Each row was made from one walk, in order. Every step used is in the known rows, and no mark comes twice. Write each row's walk.
Known rows:
boku/magil: -.10 .16 .06 -.18 -.02 -.30 .07 .12 -.21 .08 .00 -.11 .25 .23 .34 -.16 -.16 -.13 .15 -.20 .25 -.05 .04 .00 .04 -.10 .21 -.09 -.06
depo/ramav: -.05 .16 .14 -.18 -.02 -.34 -.02 .10 -.09 .00 -.08 -.17 .23 .19 .40 .03 -.18 -.19 .16 -.18 .27 -.06 -.05 .02 -.01 -.07 .19 -.13 -.08
pefidu/nozur/sezefil/rado/ponu/minu: -.03 .04 -.10 -.08 -.01 .14 -.13 .19 -.15 .39 -.05 .11 .02 .10 .38 .21 -.21 .03 .15 -.39 -.64 -.37 -.20 -.05 .20 .02 .02 .01 -.05
nozur/sezefil/rado/ponu: -.03 -.01 .00 -.11 .09 .03 .01 .13 -.30 .32 .01 -.07 -.10 .04 .41 .08 -.24 .06 .16 -.36 -.62 -.12 -.02 -.06 .03 -.13 .14 .00 -.05
ponu/nozur: -.03 .09 -.06 .09 -.01 -.25 .01 .14 -.18 .11 -.17 .00 .16 .06 .40 .02 -.18 -.10 .16 -.20 .26 -.07 -.04 -.02 .06 -.01 .05 -.06 -.13
nozur/ramav: -.05 .08 .05 -.08 .01 -.36 -.02 .10 -.26 .06 .06 -.15 -.26 .19 .41 .05 -.13 -.08 .15 -.21 .27 -.04 -.03 -.01 -.01 -.01 .16 -.14 -.14
ziga/magil/nozur: .00 .15 .14 .05 -.01 -.26 .02 .14 -.13 .17 -.07 -.07 -.41 .18 .23 .00 -.15 -.15 .14 -.18 .45 .00 .00 .07 .09 -.14 .11 -.06 .03
nozur/sezefil/rado: -.03 .05 .00 -.11 .05 -.24 -.05 .12 -.22 .18 .00 -.07 .01 .10 .32 .11 -.24 .01 .18 -.28 -.48 -.08 -.02 .00 .00 -.09 .12 -.02 -.04
ziga/magil: .04 .16 .06 -.20 .01 -.27 .07 .11 -.09 .15 .02 -.01 -.21 .19 .30 .05 -.12 -.13 .17 -.18 .29 -.06 .00 .04 .04 -.09 .18 -.10 -.04
boku/ziga: .02 .00 .03 -.13 .05 -.56 .09 .16 -.22 .14 .00 -.09 -.22 .16 .34 -.16 -.18 -.12 .16 -.19 .25 -.03 .05 .02 .08 -.10 .27 -.07 -.18
sezefil/rado: -.01 .11 .00 -.13 .05 -.28 .01 .11 -.12 .15 -.05 -.09 .01 .14 .38 .05 -.19 -.05 .15 -.24 -.18 -.04 -.05 .01 .02 -.20 .17 -.09 -.14
pefidu/nozur/minu: -.02 .17 -.09 .04 -.06 -.36 -.04 .22 -.11 .13 -.07 .04 -.01 .30 .41 .11 -.16 -.16 .25 -.25 .24 .12 -.18 -.04 .10 .13 .13 .00 -.10
magil/nozur: -.09 .05 .12 .12 -.01 -.37 .02 .16 -.27 .12 -.11 -.13 -.21 .17 .26 -.03 -.18 -.11 .14 -.19 .41 .01 -.04 .03 .09 -.12 .15 -.03 -.06
boku/magil/nozur: -.14 .13 .14 .05 -.05 -.32 .00 .15 -.27 .10 -.06 -.17 .08 .22 .26 -.19 -.18 -.15 .13 -.19 .42 .00 .03 .02 .08 -.14 .12 -.06 .03
rado/ponu: -.05 .03 .05 -.12 .05 -.10 .12 .14 -.30 .21 -.02 -.06 -.16 .12 .44 -.02 -.16 -.06 .14 -.26 .11 -.09 -.03 -.06 .08 -.11 .22 -.05 -.16
minu/nozur/sezefil/rado: -.04 .02 -.13 -.09 .03 -.24 -.15 .14 -.24 .18 -.11 -.21 -.10 .08 .24 .20 -.22 -.04 .13 -.09 -.42 -.17 -.17 .00 .02 -.11 .14 -.01 .02
minu/nozur/rado/sezefil: -.07 .01 -.18 .00 .02 -.24 -.20 .23 -.40 .18 .03 -.19 -.11 .07 .06 .17 -.13 -.05 .13 -.08 -.35 -.17 -.16 -.01 -.03 -.03 .13 -.11 .00
boku/ziga/magil/nozur/ramav: .05 .06 .13 .09 -.02 -.44 -.08 .15 -.22 .21 .08 -.17 -.82 .19 .29 -.09 -.14 -.14 .11 -.19 .47 .01 .08 .09 .08 -.13 .12 -.13 .02
sezefil/rado/nozur: -.04 .04 .05 -.30 .03 -.28 -.11 .14 -.01 .11 -.14 -.09 -.07 .09 .27 .03 -.22 -.05 .14 -.30 -.30 .01 -.03 .06 .04 -.24 .10 -.03 -.08
pefidu/nozur/rado: .02 .07 -.10 -.06 .00 -.28 -.09 .17 -.12 .22 -.10 -.05 .01 .25 .36 .09 -.05 -.07 .17 -.23 .02 -.05 -.14 -.02 .06 .07 .06 -.07 -.08
sezefil/rado/ponu/minu: -.06 .06 .06 -.10 .07 .07 .01 .16 -.17 .25 .04 .03 .00 .04 .45 .16 -.23 .00 .17 -.34 -.40 -.33 -.08 .00 .17 -.15 .16 -.09 -.19
ziga/magil/nozur/rado/ponu: .01 .02 .17 .12 .05 .08 -.05 .17 -.31 .33 -.01 -.07 -.48 .08 .35 .06 -.14 -.03 .16 -.27 .01 -.06 .06 .04 .11 -.11 .05 -.09 .06
fefava/nozur: -.03 .08 .10 -.27 .00 -.34 .01 .10 -.15 .15 -.13 -.18 -.24 .17 .31 -.11 -.18 -.07 .15 -.22 .40 -.10 -.10 .15 .07 -.13 .12 -.06 -.12
rado/nozur/minu: -.08 .07 .11 -.12 -.03 -.38 -.08 .22 -.15 -.02 -.06 .02 -.08 .13 .31 .09 -.31 -.10 .26 -.29 .05 .18 -.01 .08 .07 .02 .15 .03 -.08
boku/ziga/magil: .10 .08 .06 -.19 .03 -.46 .08 .15 -.11 .20 .05 -.03 -.41 .18 .31 -.12 -.14 -.15 .16 -.18 .28 -.04 .10 .07 .07 -.13 .24 -.10 -.08
boku/ziga/magil/nozur: .04 .09 .13 .05 .01 -.46 .01 .18 -.17 .24 -.02 -.09 -.59 .16 .23 -.15 -.17 -.16 .13 -.18 .44 .00 .08 .10 .13 -.19 .17 -.04 .01
nozur/sezefil: -.05 .03 .04 -.10 .02 -.34 .03 .13 -.32 .12 .00 -.04 -.03 .12 .28 .06 -.23 -.03 .17 -.25 -.04 -.08 -.01 -.02 .01 .03 .15 -.01 -.06

Which walk is each row?
-.03 .03 .00 -.17 .02 -.22 -.16 .17 -.33 .23 .02 -.18 -.21 .11 .09 -.02 -.19 .03 .15 -.29 -.28 -.11 -.06 .13 -.01 -.08 .03 -.11 -.03 : fefava/nozur/rado/sezefil
-.13 -.04 -.03 -.05 .00 .01 -.06 .19 -.40 .20 -.03 -.02 -.15 -.01 .27 .24 -.26 -.01 .15 -.14 -.19 -.48 -.19 .00 .18 .07 .16 .00 -.05 : rado/ponu/minu/nozur/sezefil
-.07 -.04 .09 -.27 .01 -.33 -.10 .15 -.22 .07 -.10 -.03 -.11 .05 .20 .03 -.27 -.03 .14 -.31 -.17 -.02 .01 .06 .03 -.02 .09 .05 -.01 : rado/nozur/sezefil
-.18 .06 .14 .10 -.01 .17 -.12 .18 -.34 .29 .02 -.03 .12 .04 .30 .01 -.33 .03 .13 -.37 -.55 -.31 .03 .00 .18 -.12 .01 -.01 .08 : boku/magil/nozur/sezefil/rado/ponu/minu
.03 .11 .09 .06 .03 -.15 -.11 .13 -.16 .28 -.02 -.07 -.36 .11 .21 .13 -.23 -.03 .15 -.27 -.29 -.03 .02 .07 .05 -.17 .02 .00 .16 : ziga/magil/nozur/sezefil/rado
-.12 .10 .08 .06 -.01 -.17 -.12 .14 -.27 .20 -.02 -.17 .14 .14 .23 -.07 -.27 -.04 .14 -.29 -.34 -.03 .05 .03 .04 -.17 .03 -.01 .13 : boku/magil/nozur/sezefil/rado
-.04 -.03 -.12 -.10 .06 .03 -.09 .15 -.33 .31 -.07 -.18 -.22 .00 .34 .18 -.21 .01 .10 -.15 -.55 -.21 -.16 -.04 .06 -.15 .13 .01 .03 : minu/nozur/sezefil/rado/ponu
-.05 .08 -.02 .26 -.01 -.02 .03 .23 -.31 .18 -.07 .11 .08 .02 .52 .08 -.27 -.06 .27 -.31 .04 .06 -.03 -.07 .10 .10 .09 -.01 -.13 : rado/ponu/nozur/minu
.04 .11 .15 .20 -.04 -.47 -.03 .25 -.23 .16 .05 -.02 -.55 .17 .29 -.04 -.27 -.17 .27 -.21 .35 .18 .09 .12 .14 -.04 .17 -.02 .02 : boku/ziga/magil/nozur/minu
-.04 .02 -.04 .09 .03 .01 .08 .16 -.27 .23 -.15 .03 .04 .01 .49 -.03 -.16 -.05 .14 -.26 .13 -.12 -.04 -.08 .10 -.05 .08 -.05 -.14 : rado/ponu/nozur
-.04 -.03 .05 -.05 .09 -.03 .03 .16 -.37 .26 .02 -.08 -.11 .09 .45 .03 -.15 .02 .18 -.30 -.17 -.10 .01 -.03 .04 -.03 .17 -.08 -.12 : nozur/rado/ponu
-.09 .04 -.08 -.05 .00 -.16 -.19 .18 -.22 .12 -.03 -.09 .00 .03 .21 .31 -.30 -.02 .16 -.12 -.50 -.42 -.19 .06 .13 -.02 .10 -.04 -.03 : ponu/minu/nozur/sezefil/rado
-.10 .10 .14 .29 -.03 -.38 -.03 .22 -.32 .05 -.04 -.05 -.19 .18 .33 .06 -.29 -.12 .26 -.25 .32 .19 -.03 .05 .09 .01 .13 -.01 -.05 : magil/nozur/minu
-.03 .14 -.04 .26 -.03 -.26 -.02 .21 -.22 .04 -.08 .08 .19 .09 .45 .11 -.29 -.10 .30 -.24 .17 .11 -.03 -.02 .06 .11 .06 -.03 -.12 : ponu/nozur/minu
-.04 -.02 -.07 .12 .03 .05 .02 .15 -.38 .26 -.10 .06 .05 -.05 .42 .04 -.22 .03 .16 -.32 -.17 -.14 .00 -.10 .07 .05 .01 .02 -.04 : rado/ponu/nozur/sezefil
.01 .06 -.19 -.02 -.02 -.20 -.17 .22 -.24 .28 .01 -.03 .00 .20 .14 .10 -.06 -.05 .13 -.29 -.35 -.06 -.15 -.05 .00 .04 .02 -.08 -.01 : pefidu/nozur/rado/sezefil
-.01 .12 -.10 -.08 -.05 -.34 -.09 .10 -.11 .15 -.04 -.10 -.24 .29 .42 .06 -.03 -.13 .11 -.22 .35 -.04 -.19 -.05 .04 .05 .10 -.11 -.08 : pefidu/nozur/ramav
-.01 .11 -.08 .24 .03 .08 -.04 .22 -.21 .25 -.08 .08 .11 .00 .57 .13 -.29 -.02 .25 -.36 -.40 .06 -.03 -.07 .09 -.04 .03 -.02 -.11 : sezefil/rado/ponu/nozur/minu
-.04 -.05 -.07 -.04 .04 -.04 -.08 .19 -.38 .23 -.09 -.22 -.21 .06 .37 .14 -.10 -.03 .13 -.09 -.10 -.20 -.13 -.02 .07 -.05 .16 -.07 -.08 : minu/nozur/rado/ponu
.00 .06 -.09 .10 .05 .11 -.01 .14 -.16 .30 -.16 -.01 .09 -.01 .51 .04 -.19 -.01 .15 -.32 -.32 -.11 -.05 -.09 .09 -.18 .03 -.07 -.12 : sezefil/rado/ponu/nozur
-.12 .02 -.12 .04 -.01 -.16 -.24 .26 -.37 .14 .07 -.06 -.01 .02 .04 .30 -.21 -.03 .15 -.11 -.43 -.41 -.18 .05 .08 .05 .08 -.15 -.05 : ponu/minu/nozur/rado/sezefil
-.07 -.01 -.10 -.09 .00 -.33 -.08 .15 -.35 .11 -.08 -.18 -.14 .09 .19 .15 -.19 -.07 .12 -.05 .03 -.19 -.17 .00 .03 .02 .18 .01 .02 : minu/nozur/sezefil
-.07 .02 .04 -.08 .07 .10 -.04 .16 -.30 .29 .06 .06 .00 .00 .38 .20 -.31 .08 .18 -.38 -.69 -.35 -.04 .00 .14 -.03 .10 -.04 -.10 : nozur/sezefil/rado/ponu/minu
-.11 .02 -.02 -.07 .00 -.02 -.01 .20 -.28 .16 -.06 -.06 -.17 .04 .35 .18 -.19 -.09 .14 -.08 .12 -.44 -.22 .01 .20 -.03 .22 -.06 -.15 : rado/ponu/minu/nozur
.00 .04 -.12 .10 .03 -.11 -.10 .14 -.20 .21 -.12 .00 .20 -.01 .37 .13 -.26 .02 .16 -.30 -.49 -.11 -.01 -.05 .01 -.04 -.03 -.01 -.02 : ponu/nozur/sezefil/rado
.07 -.03 .08 .07 .07 -.05 -.06 .19 -.28 .45 .03 -.08 -.66 .01 .29 -.07 -.24 -.01 .12 -.33 -.43 -.07 .10 .03 .13 -.23 .09 .02 .12 : boku/ziga/magil/nozur/sezefil/rado/ponu
.08 .02 .08 .05 .02 -.32 -.12 .17 -.18 .35 .02 -.09 -.54 .09 .20 -.02 -.25 -.06 .15 -.26 -.29 -.02 .11 .09 .09 -.20 .07 .00 .12 : boku/ziga/magil/nozur/sezefil/rado
